What can hang from each mark:
k409: k581 k840
k374: k166 k409 k440 k581 k840
k581: k166 k409 k840
k166: k374 k409 k840
k440: k166 k409 k581 k840
k840: k166 k409

Known rows, with every way that one mark hangs from another:
k840{k166}: [  0   8   8   6   1 -21  -1  -4   6  -2  13  15   3  -3 -15  12   8   7
   3   3  -3  17   4 -10   3  -6   7   2 -22  -2  -9   0   5 -11  14]
k581{k166 k409 k840}: [-35 -19   1 -11 -15  15 -11   7   1  -5   5   2  24  -4   1  -9  27   5
  -1  -9 -16   8 -27   3  13  32   1 -17  27 -20 -16  14   6  15  -8]
k409{k581 k840{k166{k374{k440}}}}: [ -4 -12 -10 -22  13 -19  15 -46  -4  -8 -23 -21  16  -5  12  -4  14  22
 -10  14  36   8   9  20   0 -20   9  24  26  42   1  -2  11  -6  16]
k166{k374 k840}: [  3  21  -7   2  12  -7  -1  -5  17  -1  -9   5   9   7 -19  13  22  -7
   8   8  29  24  -9   1  -6 -16   0  -6 -24   3   4  13   4 -27   3]
k440{k409{k840}}: [ 24 -19  -8  14   5 -13  -7   0 -16  21   7   0  -8 -18   7  11 -17 -22
  -8 -14 -17  11  18  17   1  11  26  11  -5 -10 -23 -21  -1 -11   9]
k440{k166{k409}}: [ -7  20  -7  15  -9   3 -27  29   3  -6  17  28 -22  -6  -6   2   8 -14
  -3 -18 -26  17 -10  -2  -6  15   8   0  -7 -23  -1 -12  -2   8 -10]
k166{k374 k409}: [-15  20 -17  -4   4   4  -6  10  22  -9  -4  32  -3   2 -15   6  41 -19
 -22   4  29  23 -13   6  -6  10   5 -15 -11  -3  12 -17   4 -12  -5]
k374{k166 k409 k440 k581 k840}: [ 27   5 -11   8   4  39   3   1 -14 -27   2  -1 -31  14   4 -10 -52  52
  -5  -3  -1 -47  13 -20  -7 -50   5  -3  16 -17  20 -12 -20  19  -3]
k166{k374 k840{k409}}: [ -4  16  -2  -2   9 -24   5  10  26   6   0 -11   8  10 -19   5  33 -20
   6  15  19  16  -8 -10  -8  -6 -18   7 -12  22  14  21  -3 -15 -16]
k166{k840}: [  5  10   7   8   5 -13  -5  -1   8  13  12   4   3   1 -19   8  -6  -5
  14   0   6  14  -3  -4  -2  -4   5  -3 -28  -3 -12  13  -2 -15   4]
k409{k840{k166{k374{k440 k581}}}}: [  9  -7 -21 -10  17 -11  11 -30  -4 -12 -13  -1  24   6  12  -4  15   3
 -20  17  33 -12  17   2  -2 -18  15   1  -6  19  -2 -15  -8 -11  14]
k440{k166{k374} k581 k840}: [ 29  29   5  20  -6  15 -14  22  -9   4 -11   2 -23  -9  16  24 -19 -38
   2 -10 -15  22   4  -8  -6   4 -10  -2 -33 -22   1  -3   7 -14   0]
k840{k166{k374{k440}} k409}: [-12  -7   1 -15  10 -36  10  -3  17  -1  -5   7  11   9 -14 -13  36   2
  -2  19  30  -6   6  -7 -17  -6 -10  14   4  44  22  -2  -7  -6  -2]
k440{k840}: [ 12   5  16  13   1   3  -3   6  -5  19   4  11  -8 -16   3  10 -19 -17
  -9  -9  -1  15  13  -6   5  15   3 -13 -30 -19 -12  -3   5 -10   7]
k409{k581{k166{k374{k440}} k840}}: [-23 -19  -9 -24  -1  16   6 -39 -10 -10 -32  -3  28  -7  10 -12  13  43
   8  -1  34   2 -19  30   9  -8  -4   1  46  27   0  20  20   5  11]
k409{k581{k166} k840}: [  0   1   0  -9   3   5   1 -41 -15  11   0 -16  14 -18  17  19  -6  15
 -18 -12  -2  18  -8  24  27   3   8  21  39   3 -26   6  16  15  19]
k840{k166{k374} k409}: [ -8  15  -1  -3   3 -32   9   7  23  -9   5   1   9   7 -16  11  45  -9
  -6  19  11  19  -1 -17  -4  -5 -15  12  -5  22  16  10   4 -10  -7]
k581{k840{k166{k374{k440}} k409}}: [-22 -29  -1 -14   1 -32  11  -2  12 -11  -8  -9  20   5  -8 -22  42  11
  15  25  22  -7   1 -12 -14  -1 -18   4  13  44  16  16   0  -8 -20]
k581{k166{k374}}: [  1  21  -9  -4   7   9  -5 -12   6  -3 -11  29  14  -3  -9  22  31   8
 -16  -8  26  22 -16  10   5  -5   6  -4   9  -3  -2   0  12  -9  19]
k581{k409}: [-26 -10  -3 -10  -3  -5 -14  18   8   3  11  15   1  -5  -8  -7   2 -11
 -16 -10  -5  22  -7   6   2  22  12  -7  -9 -14  -7 -16  -1   7   4]
k166{k374{k840} k409}: [ -9  28 -10  -4   0  27   5   5  24 -21  -3  14 -16  11 -20  10  31 -15
 -16  11  20  23 -14  -8  -7  -6  -7 -26   4 -12  22 -10   0 -12 -22]
k374{k840{k166}}: [  6  15  17   8  -3   2   8  -9   9 -12  14  -4 -11   5 -19  16  -1  11
  11  10 -13  17   4 -25   2 -22  -4  -9  -6 -13   0   9   1 -10  -2]
k166{k374{k581} k409}: [-13  27 -29  -1   2  18   0   9  14 -18  -2  28   7  13  -6   3  29 -20
 -29   6  23   6 -10   2   4   6   5 -26 -24 -15   9 -20   0  -6  -3]
k374{k166}: [  8  20 -13  18   2   0 -15  10  -5 -13  19  23 -15  -8  -8   8 -10  23
  -8 -12  -6  14  -2 -14   0 -16  13   8  -8 -22   3  -2   3   3   4]
k409{k581 k840{k166{k374}}}: [ -2   9 -12  -9   6 -14  12 -38   2 -14 -12 -28  15  -7  11  18  24  10
 -12  15  15  34   1  10  15 -19   3  20  19  19  -6   9  22 -12  11]
k409{k840{k166}}: [  8  -3   2   5   6 -25   1 -18   1   4  15  -6   6 -12   0  16  11  -5
 -10   7  -5  19  13 -10   5  -2  13  13  -6   2 -21  -3   2 -11   6]
k581{k409 k840}: [-36 -30  -6  -7 -13  -1 -13  17   4  -7   9  -1  10  -8  -2 -18   7  -6
   2  -3 -14  20 -12   0   5  28   4 -16   0 -12 -13   2   4   5 -13]
k840{k166 k409}: [ -9   3  14   2  -3 -37   4   9  14   5  25  -1   3   1 -16   6  19  -7
   2  11 -13   9   5 -20   2   6 -12  15  -8  14   1   9  -1   2  -5]

Rows:
[ -7  -6   9  -6  -5  -1 -22  24  -1  15   4  -9  -9  10   0 -22 -28 -22
  26  -9 -23 -19 -12   3 -23  17   0   6 -14  -2   1  -3 -21  14  -8]
k374{k440{k166{k840} k581{k409}}}
[-37 -20   4  -6 -16 -10  -4  12   9 -16  12  -9  20   1  -5 -15  30   2
  13  10 -24  13 -12 -14   5  19  -2 -14   2 -11 -11  16   7   3 -14]
k581{k409 k840{k166}}
[ 30 -14  18  15   0   7 -17  20 -20  14 -12   6 -34 -15  20  -8 -45  11
  10 -21 -13 -24  22   0 -14  -5   7  12   2  -5   1 -13 -11   7   8]
k374{k409 k440{k166 k840}}
[ 15  26  20   2  -1  10   0 -12   5  23  10   0   8   7 -11  24  -5 -18
  15  -4  -3  -5 -20  -1   3   5  -9  -1 -18 -11 -17  16  -1  -5   9]
k440{k581{k166{k840}}}
[-35 -13  -6  -4 -17   3   1  10   2 -24  14 -14  30  12   4 -18  18   2
   4  12 -29  -2  -8 -18  16  16  -2 -25 -11 -23 -14  15   1   8 -13]
k374{k581{k409 k840{k166}}}
[  4  -4  -2  -6   9   0  14   7  -1  10 -13   1  11   8  13 -16  -4 -23
 -22  10  27 -27  18  -6  -4  12 -14 -12 -18  16  19  -9 -13   2  -6]
k166{k374{k440{k840{k409}} k581}}
[ 14 -15 -24   0  11   5   1   3 -12   3 -22  26   7   9   5 -12 -17  -2
  -3  -8  21 -23  13  26 -10  -8  21 -14 -20   1   6 -27  -8 -12  22]
k166{k374{k440{k409} k581}}
[-23   5 -30   0  -8  23   1   8  11 -27  -4  11  17  11   0  -7  34 -12
 -12  11  15   7 -15  -3   5  10  -5 -35 -15 -14   2  -1   5 -10 -20]
k166{k374{k581{k840}} k409}
[  3  23   0  14 -13   8 -23  30   2   4  20  21 -31  -3  -3  11 -12 -37
   2 -14 -32  11 -12  -2  -9  22   0   1 -22 -22  -4 -19  -4   8  -9]
k440{k166{k409} k581}
[ -8  13  32   1  -9 -17  20  -4   2  10   9 -37   5  -2   9   5   2  -6
   3  13 -23   3   8 -16  19  13 -29  14   4   9   2  27  12  13  -9]
k440{k840{k166 k409{k581}}}
[ 24   9  12  28 -15  14 -12  19 -32  14  -7 -18 -23 -16  27   7 -44  -5
  24 -28 -58   4  11  16  13  10   4   9   2 -34 -11  10  14   9   6]
k440{k166 k409{k581} k840}
[  4  20 -23  13   2   7 -12   6   2 -15  23  10 -15  -7   2   4  22  -5
 -31  -4  -6   2  -4 -15   0   7  14   7  12 -21   0 -14  -4  12 -22]
k374{k166{k409{k840}}}
[ 27  -8  16  15  -1   7  14   5 -21  16  -7   2   9  10  16 -13 -25 -11
  12  -1 -19 -54  28  -3   0  10   9 -20 -32 -21  -5  -7 -11  -3  14]
k374{k440{k409 k840{k166}} k581}
[ 22 -26  -3  -5  12  -9   9 -21 -12  -1  -1 -12   3   3  17  -5 -21  19
 -13   9   9 -40  27  -1  -1 -21  16  16   4  15 -11 -21 -17   5  17]
k374{k409{k840{k166}} k440 k581}
[ 15 -14  -1 -12  12  17   7  -8   6 -11 -26   6 -27   4  -8  -1 -18  27
  -3   4  40  -8   7   5 -20 -39   2  -3  20  21  24 -19  -9 -11   5]
k166{k374{k409 k440 k840}}
[-17 -15   8   0 -11  -8  -1   3   2   6  15  -4  18  -8  -5   0  23   3
   6  -2 -16   4 -15  -9  11  22 -18   2  26   5 -11  26   4  11 -16]
k581{k166 k840{k409}}
[ 27  -9  25 -12   1  35   8 -17  -7  13  -6   0 -28   4  -2  12 -42  15
   3  -8   6 -36  -1   4 -11 -18  -7   5  26   5   3 -16 -15  12  10]
k374{k409 k440{k581{k166}} k840}
[ -6   2   2  -7  -3   9  10  -8  -4 -14  11 -26 -24   5  -1 -18 -31  43
   3   2  -7 -16   1 -11  -1 -26 -19  22  45  16  30  13  -6  33 -23]
k374{k166 k440 k840{k409{k581}}}
[ 35  17  -2  32  -4  12 -17  34 -17   3 -20   6 -20 -10  17  13  -5 -25
  15 -20 -31  10  11   4  -6   5   7  -5 -15 -33   4   0   8 -17  -1]
k440{k166{k374} k409 k840}
[  1 -36   2  -2  -3   0   8  -7 -10 -14  -3  -8   9   7   8 -20 -17  39
  19  11   0 -41  13  -8   0 -20   2  -6   0  10  -6   2  -7   1   6]
k374{k409 k440 k581{k840{k166}}}
[-37  -7  -4  -7 -16  10  -1  -5   2 -10   5  -9   3  -7   0 -11   8   6
   5   2  -7  18 -18  11  15  19  -6  -9  14  -2  -8  11  18   9 -17]
k166{k409{k581{k840}}}
[  0  24   7   2   1   1   8   1   9  11  19 -12  29  19  -7   7  14 -10
   3   5 -11 -24 -14 -14  15   7 -19  -3  -4  -5  -5  29 -11  14  -7]
k374{k581{k166{k840{k409}}}}
[ 13   5   9   1  -1  10   6  10  -1   1  22 -11 -36   9  -9  -9 -37   3
   1   5  -9 -26   4 -27 -19 -15 -21  13   7   9  27  -6 -21  20 -27]
k374{k166 k440{k581} k840{k409}}
[ -2  -2  -7 -16  13   4  -2 -21   1   3 -21  36  16  -1  -5   1  21  16
 -13  -9  47  -4 -10  20  -9  -6  12  -2  17  18   6 -10   2  -5  24]
k581{k166{k374{k440}}}
[-19   5  15  -8  -7 -30  12  -8   8   2  17 -24   6   1  -5   5   6  11
   6  12 -17  13  -1  -5  16  -1 -17  27  11  22   3  20  11  14  -1]
k840{k166 k409{k581}}
[  9  17  13   5  -3  13   6 -17  -9  18  -8 -19  15   6  -1  12  -5  13
  30 -14 -22 -12 -19  26  19   0   0   8  22 -14 -14  32  12   7  14]
k440{k409{k581{k166{k840}}}}
[ -3  11  -3  -4   3  -1  10   8  20  -9   4  -8 -14   6 -16  11  14 -11
  -9  13  10  26  -1 -16  -5 -14 -21  -3  10  12  22   3  -2  -8 -22]
k166{k374{k840{k409}}}
[-37 -35 -29 -22  -2  13  -2   5   0 -21 -18   4  29  10  10 -38  10   5
  -9   7  24 -10  -8  11  -3  10   6 -29   1   5   6 -10  -6   4  -6]
k166{k374{k440 k581{k409 k840}}}
[ 16   0  17  13  -7  12   6   2 -22  23  -9 -15  -9 -14  19   7 -37  -9
   9 -16 -28   2  13  20  17  16   3  -2  -8 -22 -11   3  16   0  12]
k440{k409{k581} k840}
[ 19 -40  -2  -8  17 -14  -4 -15 -11  17  -5   2 -17 -17  12  -5 -32  10
 -17  -7  24 -16  23  17 -11 -11  24  24  17  27 -11 -33 -14   0  16]
k374{k409{k840} k440}
[ 34  -6  11  17  -2  -4 -17  21 -19  29  -1  -3 -23   5   2  -7 -46 -22
  49 -18 -34 -31   5  13 -25   3   7  13 -25  -4  -6  -2 -17  -4   3]
k374{k440{k166{k840} k409 k581}}
[ 13 -22  19   2   0   7   7  -7 -27  31 -20  -8  -8 -12  21 -15 -48   2
  12 -18  -6 -24  18  30   4  15   9   2   0   1  -5  -8   4   6  17]
k374{k440{k409{k581} k840}}
